What can hang from each mark
Q: T
Z: U
R: D L
X: F
Y: B F U W
B: R T
U: Y
F: X Y
T: B Q
W: Y

Each row was made from one small tree. The marks that hang from a mark follow it in brackets, in alphabetical order. Every link used is in the known rows. Write each row's tree.
Known rows
W(Y(B(R(L)) F)): [  8  17   4 -19  45  -3  -4   5 -10 -26  15  -4  -6   3  -8  -9   1   5
   2 -16 -23 -10   8   8 -18   3  -2   4  -6 -14   9   5   3   1   0   7
 -38   2  -5   5  -1  -5  -9  -7  11 -10 -15   1   4  -9 -14   1  -9 -12]
U(Y(B(R T(Q)) F(X))): [ -1   2  12 -20  26  -7 -11  19   0  16   9   3   4   2 -24   8 -11   3
 -12 -22 -13  -3  -4  -3  -1   5   0   6  -6 -12   3 -18   1  -1  -1 -15
 -43  10  -4  -7   3  -6  -9 -14   4  -6  36   6  -4  10   0 -11 -11 -14]
Z(U(Y(B))): [ 12  -8   6  -7  21  33 -15   7  -1  17   0   8   1  -2 -14  15  -6   2
  -6 -14 -37 -17   3  -3 -16  16  -2  20  -2 -10   0  10   2  -7   7  -1
  -9   8  -2   0   3   4   7  -6  10  -7  16 -12   2  11  -1  -9   0 -11]
W(Y(F(X) U)): [ 12   9   0 -15  37  -5 -19  -2 -22 -12  30   5  -8  -4  -5  11  -2   6
   0 -23 -15  -9  -6  11 -28  17  -8   1  -8 -15   6  10  -2  -5   4 -16
 -16   5  -7   0   2   0  -7 -11  19 -20  -8   4  16 -11 -17   0  -4 -15]
F(X Y(B U W)): [ 15   6  16 -21  39 -13  -2  27  -7 -38  45  11  -8  -9   0  21  11  -2
  25 -24 -34 -17 -17  20 -23  14 -16   5 -14 -15  10  -6  -9  -7   1  -5
 -35   6  -9  -5 -11  -6 -10 -10   6 -12  20   7  17  21 -36  -2 -10 -20]
Y(B(R T) F W): [  2   9  11 -17  38   1  -3  30  -6 -47  23   6  -1  -4  -7  -1   1   3
  -5 -28  -3 -20  -1  22 -21  -7  -5   6 -15 -16   6  -6   0   8  -2   0
 -34  10 -11  -6  -4 -14 -16  -7   5  -7  28   5  -2  -5 -12  -6 -17  -7]
B(R(D) T): [ -9 -19   2   0   2 -20  -9 -20   6  52  -2   4   5 -11 -23 -16  -5  12
  -8   4  22  20   1  -9  12 -22   4   7   2   9   3  -1   2  23  -5  -6
 -36  -5   1  -6  -5 -10   0  -4   8   7 -19   5 -19  -7   1   0  -3  15]
B(R T(Q)): [ -6 -17   9   4  -7 -17  -1 -16   9  56  -6   2  13  -4 -18 -11 -15   6
 -16  -4  32  15   4 -17  13 -24   6   5  -7   4  -6  -9  -4  20  -3 -14
 -35  -3   7  -6  -3  -7  -1  -3   0   8  16   8 -13  -3   3 -10  -2  14]
X(F(Y(B W))): [  8   5   9 -11  10 -14  11  31   3 -55  31   4  -3 -14  -5   4   3  -5
  29 -13 -24  -1 -17  15 -17  15 -12   4  -9  -6   7  -6  -3 -13  -4   5
 -22   3  -8  -4  -7 -10   2  -4   6  -3  27   3   7  23 -13  -9  -9 -13]
W(Y(B(T(Q)) F(X) U)): [ 14  10   5 -19  38 -13 -18   5 -15 -14  33   5  -3  -5  -6  11  -2   3
  -4 -30 -14  -9  -3   9 -25   7  -8   5 -18 -20   0  -3  -8  -5   3 -13
 -39   8  -2  -3  -3  -3 -18  -9  11 -18  23   3  11  -1 -20  -1  -7  -9]
Y(F U W): [ 13  13   0  -8  34  10 -15   5 -24 -28  27  10  -9  -6  -3  11   8   3
  -6 -33  -4 -27 -10  20 -37   8  -5  -2 -12 -18   9  17   1   2   7 -15
  -4  11 -13  -7  -3  -7  -5 -13  14 -20   4   6  23 -17 -12  -3  -7 -10]
T(B Q): [  2  -5   4  -3  -3  -8  12 -26   3  48 -15  -7  13   9 -10 -10 -10  -4
 -13 -10  12  -2  -5 -25   3 -17  14 -11  -6  -2  -9   6  -9 -10   3 -13
 -16   2  11  -4   1  -2  -2  -1   6 -11  11   4  13   4   1 -19   3  13]
X(F(Y(U W))): [ 10  -2   6  -4   7 -15   0  11  -6 -25  33  10  -5 -19 -10   8   3   0
  23 -16 -13   1 -22  11 -20  16 -10   4  -8  -5   8   4  -2  -6   0  -9
 -16   2  -8  -8  -8  -9   7  -9  13  -7  11   5  14  13 -15 -10  -3  -9]
Z(U(Y(B F))): [ 13  -1   4 -10  30  31 -15  12  -6   8   3   6  -1   1 -16  16  -5   3
 -10 -20 -35 -21   0   3 -24  22  -3  18  -5 -12   4  11   2  -5   5  -5
  -8  11  -6  -1   6   1   6  -9  14 -11  22 -11   6   4   1 -10  -4 -14]
U(Y(B(R) F(X) W)): [  3  12  15 -27  45  16  -9  36  -9 -29  22   5  -5   0 -17  11  -5   2
  -1 -28 -34 -22  -5  11 -21  15  -4   4  -4 -19  11  -7   8 -12   3  -7
 -32  11 -14  -3   3  -8  -9 -17   9 -14  19   7   6   9  -9 -10 -14 -29]
Z(U(Y(B(R(L) T(Q))))): [  9 -17   9  -4  20  20 -15  -9   3  64  -6   8   6  -3 -28   3 -12   8
 -13 -13 -18  -5   5 -16  -8   0   4  22  -4  -7   0  10   1   2   5  -7
 -34   6   1  -3   1  -1   8  -9  14  -2  10  -6  -3   9   3 -12  -2  -1]
X(F(Y(W))): [  5   1   5  -4   1 -13   6  19   0 -31  27   6  -3 -14  -8  -1  -2  -2
  26 -11 -11   6 -21   9 -18  16 -11   2  -5  -2   8  -2  -3 -12  -4  -3
 -13   2  -8  -5  -4 -10   7  -6  13  -2  15   5   8  16  -9 -12  -5 -11]
W(Y(B(T) F U)): [ 15  14  -3 -15  36  -6 -24   2 -17 -33  29   5  -5  -5  -3   6   4   5
  -4 -29 -19 -12   2  17 -27   8  -7   7 -13 -21   1   4  -4   1   5  -5
 -26   9  -1   0  -6  -2 -18  -6   6 -13  11  -2   8  -8 -20   3  -4  -5]
Q(T(B(R(L)))): [  0 -18   5 -10   6 -12   9 -37  -2  72 -21  -9   9   4 -17 -24 -11   4
 -13   0  15   3   0 -24  16 -27  15  -7  -4   3  -4   4   0  11   0 -11
 -26  -4   5  -7  -2  -4  -5  -2  14  -7  -7  13   4  -3  -3 -14   1  11]
Y(B(R) F U): [ 10   6   9 -17  44 -12   1  11  -9 -31  14   3  -3  -3  -6  17  13   4
  -9 -20 -13 -24   3  16  -5  -1   0   6 -16 -12   6   2   8  23   4  -4
 -33   1  -7  -5  -8  -5  -7 -12  -3 -12  16  -2   8 -10 -16   2 -12  -6]
X(F(Y(B(R T(Q)) U))): [  8 -10  12  -6   4 -37   6   9   7  -2  22   6   4 -17 -17   7   0   1
  14 -12  -5  10 -14   1   1   2  -6   9 -14   0   1 -10  -4   9  -3  -8
 -44  -2   1 -10 -11 -10   3  -8   2   0  34   3   2  18 -13 -10  -6   1]
B(R(L) T): [ -9 -19   2   1   5 -20  -5 -19   5  53  -5   5   4  -9 -21 -15  -6  12
  -7   5  25  21   3  -7  16 -23   5   9   0   7   3  -2   2  22  -4  -6
 -35  -4   0  -6  -5  -8   0  -4   9   7 -23   6 -16  -6   0   1  -2  13]

Which tree is each row?
[  9  17   6 -19  42   0  -5  13  -9 -42  17  -3  -3   3  -4  -4  -1   3
   1 -18 -25 -14   8  10 -19   6  -4   4  -8 -15   6   2   2   0   1   5
 -31   3  -4   6  -1  -5 -10  -5   5  -9   1  -1   3  -8 -14  -1  -9 -13] : W(Y(B(R) F))
[  8  14   5 -16  24  29 -17  22  -5 -31  16   4  -4   3  -9   6   1  -1
   2 -24 -41 -21   1   6 -22  11  -2   5   1 -20   4  -2   6 -21   7   4
 -14  12  -5   1  -2  -1 -10  -9  -2  -6  15   2   6  16  -7  -7  -3 -18] : U(Y(B W))
[  3  11   7 -19  35  15 -21  24  -7 -23  18   7  -2   0 -20   2  -5   5
  -9 -33 -22 -16  -2  11 -22   6  -2   8  -3 -20   7  -6   5  -3   3  -6
 -29  15  -9  -5   0  -9 -12 -14   5  -7  22   6  -1   3  -5 -11 -10 -16] : U(Y(B(R T) F W))
[  0 -18   3 -11   9 -14   6 -47  -2  87 -21 -10   8   2 -22 -30  -8   7
 -13   1  14   7  -1 -27  15 -30  16  -8  -2   5  -2   7   0  11   0  -9
 -34  -5   3  -7  -3  -6  -3  -3  18  -7 -19  14   3  -5  -1 -11   1  14] : Q(T(B(R(D L))))
[  9  -6  17 -20  39 -35   6  11   0   3  28   7  -5 -10 -12  14  11   4
  20  -8 -24  -2 -11   8   2   4  -8   8 -10  -3  11  -8  -3  12  -2  -4
 -54  -3  -6  -5 -12  -5  -3 -12   6  -6  -2   7   8  17 -32   2  -9 -13] : F(X Y(B(R(L)) U))
[ 11   0  12 -12  28 -13  -7  12 -11  -9  42  13  -8 -11  -5  16   4   1
  22 -22 -18  -9 -22  14 -24  15 -14   2  -9  -9  11   1  -9  -4   1 -15
 -23   5  -9  -6  -8  -5  -3 -12  14 -11   3  12  19  12 -30  -5  -5 -18] : F(X Y(U W))
[ 18  19   0 -17  43   1 -17   4 -18 -43  27   2  -7  -1   1   9   8   3
  -1 -27 -30 -21   4  16 -30  12  -6   4 -11 -21   4   9   0  -3   6  -1
 -23   7  -3   3  -5  -1 -14  -8   6 -17   3  -3  15  -8 -21   3  -5 -12] : W(Y(B F U))
[ 11  -9   5  -3  19  45 -21   2  -9  26   7  11  -1  -4 -17   9 -11   5
  -5 -20 -28 -18  -2  -3 -31  17  -3  17   1 -12   3  20   2 -13   8  -9
   1  10  -6  -1   6   1  11  -9  20  -9   3  -5   7   5   1 -14   1 -13] : Z(U(Y(W)))
[  0 -19   7 -10   3  -9   8 -29  -1  57 -17  -9  12   4 -13 -18 -12   2
 -14  -2  13  -1  -1 -22  14 -24  13  -6  -5   1  -8   0  -1  11   2 -13
 -19  -3   6  -6  -2  -3  -5   0   8  -6   9  12   3  -3  -4 -17   1   9] : Q(T(B(R)))
[ -2 -12   9  -6   7 -14  15 -38   6  79 -19  -8  15   5 -24 -20 -10   3
 -14  -6  17   3  -1 -33   9 -29  18  -9  -2   4  -4  10  -2   4   1 -12
 -40  -4   9  -4  -1  -9   3  -7  11  -9 -13   7   6  -2   1 -18   0  17] : T(B(R(D)) Q)
[ 14  -4   8  -9  28  45 -18  13  -6   3  10  10  -1  -2 -13  13  -5   2
  -2 -23 -41 -25   2   2 -29  17  -4  19  -3 -16   2  15   3 -15   9  -1
  -9  11  -6   0   3   1   5  -8  13 -10  15  -9   6  12  -4 -11  -2 -15] : Z(U(Y(B W)))
[ 14  13   3 -14  40   2 -18  19 -17 -50  35  12  -7  -9  -1  14  11   3
  -7 -40 -11 -27  -6  30 -33   1  -8   6 -20 -24   4   4  -3   4   5  -7
 -24  15 -10  -9  -9  -9 -20  -9   5 -16  31   2  13  -6 -20   0 -12  -6] : Y(B(T) F U W)
[  6  12  12 -23  46  -7  -1  22  -9 -38  24  -2  -4   0  -4   3  -4   2
   5 -16 -25 -12   3  11 -17   9  -7   4 -10 -13   7  -4   1  -5  -1   0
 -37   2  -7   4   2  -5 -12  -7  10 -13   4   1   3  -2 -17  -1 -12 -20] : W(Y(B(R) F(X)))
[  3  12  12 -27  49  12 -13  27  -9 -16  21   4  -6  -1 -22   6  -2   5
   0 -27 -34 -19  -6   8 -21  12  -3   3  -1 -17  14  -3   9 -12   2  -5
 -40  10 -16  -4   3 -10  -8 -19  14 -14   7   8   6   7  -7  -7 -15 -26] : U(Y(B(R(D)) F(X) W))
[  8  -6   3  -3  -1 -26   3   5  -1 -12  23   6  -2 -18 -11   9   3   1
  21  -8  -9   9 -20   6  -7  16  -8   5  -6   1   6   0  -2   1  -2  -8
 -15  -1  -4  -7  -7  -5  10  -8   9  -3  12   2   9  12 -11  -6  -2  -5] : X(F(Y(U)))
[ -1 -13  12  -5   5 -12  18 -27   6  61 -18  -7  17   6 -17 -13 -13  -1
 -15  -7  18  -2   0 -30  10 -25  17  -8  -6   1  -7   5  -3   4   2 -15
 -30  -3  10  -4  -1  -5   1  -5   5  -8   3   6   7   0  -1 -22   0  13] : T(B(R) Q)
[ 12   0  22 -22  45 -16   2  26  -5 -28  43  11  -5 -10  -6  19   8   1
  23 -22 -30 -17 -14  16 -16   8 -13   7 -14 -12  11  -6  -4   3   1  -6
 -46   2  -9  -4 -12  -8  -8 -13   5 -10  13   9  12  18 -38  -4 -12 -21] : F(X Y(B(R) U W))
[ 13   3   9 -10  16 -15   5  23  -2 -49  36   8  -5 -17  -6  12   8  -2
  26 -19 -25  -6 -18  16 -19  15 -11   6 -12  -9   7  -2  -2  -8   0  -1
 -24   3  -7  -6 -11  -9   2  -8   7  -7  23   2  13  19 -19  -7  -7 -12] : X(F(Y(B U W)))
[ -7 -17   6   5  -1 -24   0 -28   8  79 -10   2   9  -4 -25 -20 -12  10
 -14   0  35  21   4 -20  16 -29   9   5  -4   6  -1  -4  -2  19  -4 -12
 -46  -4   5  -7  -4  -9   1  -6   8   7 -10  10 -11  -4   5  -6  -2  17] : B(R(L) T(Q))
[ 15  14  -5  -9  31   1 -23 -11 -23 -15  24   3  -7  -2  -4   4   1   6
  -4 -25 -15 -11  -1   9 -30  13  -5   1  -6 -17   5  15  -2  -1   6 -11
 -11   6  -4   2  -1  -1  -7  -9  15 -16 -12   1  15 -17 -14   0   0  -9] : W(Y(F U))
[ 11   7  10 -22  47  -7 -13  30 -17 -46  43  14  -8 -12  -2  24   7   2
  -2 -37 -13 -25 -13  31 -29   5 -12   6 -23 -22   6  -4  -4  -2   3 -14
 -31  13 -15 -11  -5  -9 -21 -11  11 -22  36   4  13   1 -23   0 -16 -13] : Y(B(T) F(X) U W)
[  5  17   0 -12  24  26 -22  14 -16 -13  15   5  -6   3 -16   1  -6   3
  -6 -30 -22 -16  -9   7 -32  18  -2  -1   3 -18  10   5   4 -15   5 -10
  -2  16 -11  -3   5  -5  -4 -14  13 -11   7   8  13  -2   2 -11  -4 -20] : U(Y(F W))
[ 12   8   9 -24  56 -13 -13   3 -16 -16  30   2  -7  -6 -11   8   5   8
   2 -22 -28 -14   0  10 -20   7  -6   5 -11 -15   9   7   4   3   3  -5
 -48   0  -8   1  -3  -5 -11 -14  15 -20 -12   1  10  -8 -23   4 -10 -15] : W(Y(B(R(D)) F(X) U))
[  3  12   6 -23  33  12 -21  33 -10 -28  27   9  -5  -2 -15  11  -6   2
  -3 -32 -28 -15 -10  15 -26  16  -7   5  -6 -21   7 -11  -1 -18   2  -9
 -24  18 -12  -6   3  -7 -17 -13  10 -12  32   6   4  12  -6  -8 -12 -22] : U(Y(B(T) F(X) W))
[  7  -1   4 -14  38 -24 -11  -4  -7   1  15   6  -2 -10 -17   7  12  10
 -13 -20  -1  -9   0  14  -4 -11   0   9 -14  -8   6   1   4  27   1  -7
 -47   3  -5  -9 -10 -11 -12 -12   4  -9   8   0  -2 -12 -13   5 -12   5] : Y(B(R(D) T) F U)
[ 12  -1   9 -14  44  36 -16   8  -9  14   9   8  -3  -3 -25   7  -5   7
  -7 -26 -36 -25   0   3 -32  14  -2  18  -4 -14  10  20   6  -3   6  -4
 -26  10 -12  -3   4  -6   7 -14  23 -14   3  -6   5   0  -2 -12  -9 -15] : Z(U(Y(B(R(D)) F W)))
[ 11   8   9 -21  43 -17  -1  24 -12 -37  24   4  -7  -6   1  28  12   0
  -1 -21 -19 -21  -7  22 -10  12  -7   3 -18 -13   6  -6   1   4   2  -8
 -27   5 -11  -6  -3  -2 -12 -11   4 -20  28  -2  14   0 -18   5 -13 -14] : Y(B F(X) U)
[ 17  15  -1 -12  32  -6 -22  -4 -15 -17  26   3  -2  -1  -5   4   1   3
  -8 -33 -14 -11   3   9 -28   3  -4   5 -16 -21  -1   3  -7   0   5  -8
 -33  10   2  -1  -6  -3 -17  -7   7 -13  21   1  11  -8 -17  -1  -4  -3] : W(Y(B(T(Q)) F U))
[ 10 -13  10  -8  25  30 -11   7   1  24  -1   7   3  -2 -19  13  -7   5
  -7 -11 -33 -17   6  -6 -11  11   0  22  -2  -8   1  10   6   0   7  -2
 -18   4  -2   0   2   3   9  -8   9  -5  11 -11  -3   9  -2 -10  -2 -10] : Z(U(Y(B(R))))
[ 15   4  -1 -11  26  -2 -24  -4 -10 -22  26   6  -3  -7  -1   6   4   5
   1 -21 -23  -7   7   9 -18   1  -6  10 -10 -17  -3   3  -4  -2   6   0
 -27   4   5   2  -9   1 -17  -3   0  -8   4  -3   3   2 -22   5   1  -1] : W(Y(B(T) U))
